Each row comes from the steps of one path. Every step used is in the known rows, and no mark comes twice. Write the path behind each row, first mark first.
Known rows:
tosir-zade-rigun-pekaru: [-14.7 -12.6  24.1 -20.4  -2.1  14.3  -2.0  16.3  22.4 -27.8  41.4  19.9
  22.2  -1.9   7.0  34.8  15.8  25.5 -42.0  -3.8  11.1]
gufi-keta-pekaru-rigun-zese: [  2.4 -10.0   7.4  20.2 -10.6 -22.0 -22.8   6.8   8.3 -26.4  27.2 -11.8
  42.4  -1.6   8.5  43.0 -24.1  49.8  -4.4  13.2 -18.0]
keta-pekaru-rigun: [  0.8   7.9   9.4   8.2 -11.7  -0.1  -9.8  22.4  21.5 -48.2  21.5  12.8
  33.7   2.2   5.1  24.6 -11.6  34.4  -7.4  15.6  -6.1]
tosir-gufi-keta: [-36.3  -9.1   6.6  16.4 -17.1 -43.9  -9.7  13.4  12.8 -26.8  49.7  13.4
  17.8 -13.5   1.9  56.8 -46.4  32.9 -18.7  17.5 -13.3]
pekaru-keta-gufi-tosir: [ 21.9 -18.2  24.2   0.0 -33.0 -20.1 -16.4   3.6 -11.2 -42.2  13.7  12.7
   0.0  31.9  14.2  44.4   2.6  20.4 -20.8   1.0  -6.0]
pekaru-rigun-zese: [  3.6 -16.1  -7.8  -8.0 -17.8   3.0  -2.5   3.6  28.4 -39.3  36.4  12.0
  17.1 -12.0  19.9  39.5  13.6  45.8  -9.7 -14.3 -27.0]
rigun-pekaru-keta-gufi: [ -2.7 -23.0   7.8 -28.3 -35.2 -18.2 -10.5  14.6  25.4 -55.4  25.1   6.1
  19.2  24.9   6.2  22.5  -2.5  26.9 -17.3  -8.7 -23.1]
zade-rigun-pekaru-keta-gufi-tosir: [-15.3 -16.3  11.4 -27.7 -21.2   1.0  -3.9  13.3   7.3 -38.9  19.8  23.5
  11.8  12.9  20.9  37.1   0.2  15.2 -19.3  10.5 -23.0]
topuv-rigun-pekaru-keta: [-21.0 -22.7 -12.7 -16.3 -25.7  -9.4  -9.2  20.1  40.6 -53.8  15.6 -11.4
   6.2   4.3  -0.4  44.5  15.5  29.0  -9.7  -4.6 -13.6]
pame-gufi-keta-pekaru-rigun-zese: [  4.7  -9.3  11.2   3.7 -11.5 -38.4 -13.8  34.7  -6.8 -10.7  33.3  14.7
  17.1  -3.2   3.7  26.0  -8.7  25.3 -17.5   5.1  -4.0]
tosir-zade-rigun: [-11.3 -11.0  29.2  -4.5  -1.1   8.1  -2.8  12.4   6.8 -19.8  40.2  23.8
  14.6  -2.4   7.5  44.1  16.3  27.8 -42.9  -3.4  19.8]
gufi-keta-pekaru-rigun: [  1.0  -8.6  12.2  26.9  -8.7 -21.7 -23.6   9.8   1.9 -29.2  26.3  -1.3
  43.2   4.3   5.2  44.2 -24.0  50.0  -4.1  16.8 -14.8]
pekaru-keta: [ 10.0 -12.6  14.6  -0.8 -23.9 -22.9  -4.9   6.5  -5.7 -42.8  14.9   8.2
  -1.8  15.7   8.3  44.9  -7.8  26.8 -10.7  -7.5  -2.7]
pame-gufi-rigun-pekaru: [-16.2 -12.9  19.6 -21.3 -16.4 -25.3  -3.3  42.0  12.3 -23.2  41.4  42.9
  13.1  -7.0  15.8  15.7 -11.8  26.6 -17.8  -7.5  11.6]
rigun-pekaru: [-24.8 -13.5  -0.2 -33.7 -23.6  -8.4  -9.2  18.9  46.1 -57.1  36.9  17.6
  29.4  11.2  12.3  17.1 -21.2  41.8 -27.4 -13.1 -17.9]
pekaru-keta-gufi: [ 13.4 -23.4  22.1   5.6 -37.6 -33.8 -11.6   4.0 -13.9 -39.6  17.9  10.2
  -1.9  29.7   4.5  44.5   5.4  25.3 -13.1  -5.0  -7.1]
gufi-pame: [-16.8  15.1   5.2  -8.9 -29.6 -14.0   8.5   5.0  18.6 -48.9  50.8   3.8
   9.1  12.5  26.1  50.2 -22.0  53.3 -25.7  -1.0 -12.0]
pame-gufi-rigun: [-12.7 -11.4  25.1  -6.2 -15.4 -31.0  -3.1  37.8  -2.7 -15.1  40.8  46.5
   4.8  -7.4  16.7  25.4 -12.0  29.4 -18.5  -7.0  20.2]
tosir-zade-rigun-pekaru-keta: [ -5.5 -13.8  25.2 -20.3  -3.2  12.4  -0.3  14.9  15.4 -27.7  34.1  13.1
  17.6   0.3   5.9  37.1  20.7  18.5 -35.6  -3.2   9.7]
gufi-tosir-zade-rigun-pekaru-keta: [ 11.7  -2.5  25.8 -26.9   0.8  30.8 -12.9  11.7  19.5 -37.2  24.6  21.2
  18.3   8.3  27.1  37.4   3.9  13.4 -45.8   6.5   8.8]
zade-tosir-gufi-keta-pekaru: [-49.4  12.1  11.9   3.9   3.2 -18.6  -6.0  25.2  27.9 -35.0  26.5   5.2
  33.5  10.1 -11.7  34.4 -56.8  46.3  -8.3  25.5 -15.9]
zade-rigun-zese: [-27.9 -15.0   2.3 -17.2 -18.2 -11.0   1.9   4.8  10.7 -22.3  31.4  14.5
   5.0 -12.0  25.7  43.8 -10.9  33.3 -23.1  -2.0 -13.6]
pame-gufi-tosir-zade-rigun-pekaru: [  2.9  -2.9  23.5 -31.4  -1.7   0.2  -8.1  40.9   7.5 -20.0  37.3  45.3
   6.0   5.4  16.5  18.4   7.5   4.1 -50.5   0.2  14.1]

Which path is each row?
[-54.1  23.3   6.7 -12.5  -5.2  -9.3  11.0  22.8  36.4 -45.4  38.1   9.2
  18.1  12.4  -1.6  38.4 -47.8  47.2 -14.0  17.9 -19.5] => zade-tosir-gufi-pame
[-43.1  11.6   8.6   5.9   5.9 -10.0  -4.2  25.1  28.1 -35.6  26.0   7.4
  35.5   7.1 -12.5  35.9 -45.0  45.6  -1.3  27.0 -23.1] => zade-tosir-gufi-keta-pekaru-rigun
[-54.3  10.7   9.2  -8.8  -1.0 -12.0   2.0  25.4  34.6 -41.5  30.0  20.4
  20.5  11.0  -8.0  31.5 -47.2  44.7 -15.9  12.9 -13.1] => zade-tosir-gufi
[  6.8  -3.8  22.2 -26.7  -3.1  -3.9  -8.0  35.5   3.4 -11.9  37.5  37.4
  -0.5  -1.3  20.1  24.1   7.2   5.9 -52.1  -2.2  17.3] => pame-gufi-tosir-zade-rigun-zese
[  7.5 -18.5  34.0  -1.8 -26.6  -5.9 -26.3   8.2  10.0 -35.0  38.5  28.5
  18.4  30.4  16.9  35.3   8.3  33.2 -52.6  -1.5   7.0] => keta-gufi-tosir-zade
[ -2.4 -14.5   6.4 -31.3 -38.2 -16.3  -3.7  12.8  26.8 -58.0  29.9  -1.1
  17.4  25.3  10.6  27.1  -2.9  28.4 -15.9  -5.4 -27.4] => rigun-pekaru-keta-gufi-pame
[-22.9 -14.8   5.8 -26.3 -17.6  -3.0   3.0  14.8   8.9 -38.5  20.8  20.3
  10.1   4.4  16.0  37.9  -3.9  19.6 -12.7   5.6 -21.3] => zade-rigun-pekaru-keta
[-58.2   8.2  12.6 -16.4   0.1  -4.1   3.2  27.6  45.6 -42.2  31.3  18.8
  31.7   1.0  -0.7  26.9 -50.3  46.9  -4.1  15.0 -12.2] => zade-tosir-gufi-rigun-pekaru
[  4.4  -0.4  28.4 -16.0   3.0  27.5 -14.8  11.1  16.3 -31.7  31.3  30.1
  18.2   6.3  29.0  41.6  -0.8  23.0 -52.5   6.3  15.9] => gufi-tosir-zade-rigun
[ 13.7 -11.2  19.6   2.1 -42.0 -31.1  -2.4   2.2 -12.7 -43.3  25.4  -0.9
  -4.1  30.6  10.7  50.9   4.7  27.7 -12.5   0.2 -13.0] => pekaru-keta-gufi-pame
[ 12.2  -3.7  24.7 -30.9  -2.9  -0.6  -6.5  39.2   0.3 -20.7  29.8  39.0
   0.1   7.4  15.0  21.3  12.0  -3.0 -44.2   1.7  13.1] => pame-gufi-tosir-zade-rigun-pekaru-keta
[ -7.8  -8.1  16.7  23.9 -12.5 -33.2 -26.1  11.0   1.7 -27.9  27.1  -4.6
  40.7   8.5   4.8  41.5 -41.2  51.2 -13.5  15.4  -4.6] => gufi-keta-pekaru
[ 12.2 -25.0  29.3   8.5 -36.1 -30.3 -10.1   4.5 -13.7 -34.7  18.6  11.5
   4.0  18.7  12.1  46.3   1.9  29.6  -2.5  -2.0   0.2] => pekaru-keta-gufi-rigun
[ -3.6  -7.1  19.3   7.2 -11.7 -46.0 -16.5  38.1 -13.4 -12.0  34.1  23.7
  16.2   6.4   0.3  25.4 -21.3  26.3 -24.0   7.1   6.2] => pame-gufi-keta-pekaru
[ 22.8 -18.9  30.9  -1.8 -26.0 -10.2 -12.9   4.9 -15.8 -33.3  15.3  12.8
  -0.4  26.9  13.0  47.5  16.5  11.9 -24.7   5.4  -0.4] => pekaru-keta-gufi-tosir-zade-rigun
[ 24.3 -21.0  26.2  -8.2 -27.6 -10.4 -12.4   2.1  -9.4 -30.5  16.0   2.8
  -0.9  20.1  16.6  46.1  16.5  11.6 -25.0   1.5  -3.6] => pekaru-keta-gufi-tosir-zade-rigun-zese
[-36.1  -6.7  11.3 -10.3 -20.9 -22.5   3.5  22.5  34.4 -40.0  43.8  17.9
  18.2 -25.8  12.5  41.7 -39.4  20.4  -2.6  15.3  -5.1] => tosir-gufi-rigun-pekaru-keta
[ 10.3  -1.2  26.9 -19.5  -3.0  -6.8 -11.8  38.3   2.7 -19.7  38.1  44.8
   2.6   8.2  15.5  22.0   3.9  11.1 -54.0  -5.2  23.4] => pame-gufi-tosir-zade
[  2.5  -7.4  15.8   9.7  -8.7 -38.4 -14.7  37.6 -12.9 -13.0  33.2  25.4
  17.8   3.3   0.1  27.5  -9.1  25.4 -17.6   8.4  -0.6] => pame-gufi-keta-pekaru-rigun
[  8.6 -19.3  15.7 -33.0 -26.7  -1.5 -13.9  14.6  29.1 -53.3  24.9   5.6
  22.7  23.7   9.9  22.3   6.3  19.0 -28.0  -5.7 -14.3] => rigun-pekaru-keta-gufi-tosir-zade
[-36.6 -13.2   4.1 -26.7 -16.4  -1.7   0.8  16.8  19.2 -38.4  30.7  29.3
  17.7   2.0  18.3  33.7 -10.9  30.0 -21.7   3.8 -19.8] => zade-rigun-pekaru
[ -6.5 -16.3  16.2   5.2 -13.5 -47.7 -14.5  31.4 -16.4  -9.8  39.9  32.2
   8.2   6.9   4.1  33.5 -13.7  32.1 -27.6  -4.6   2.0] => pame-gufi-keta
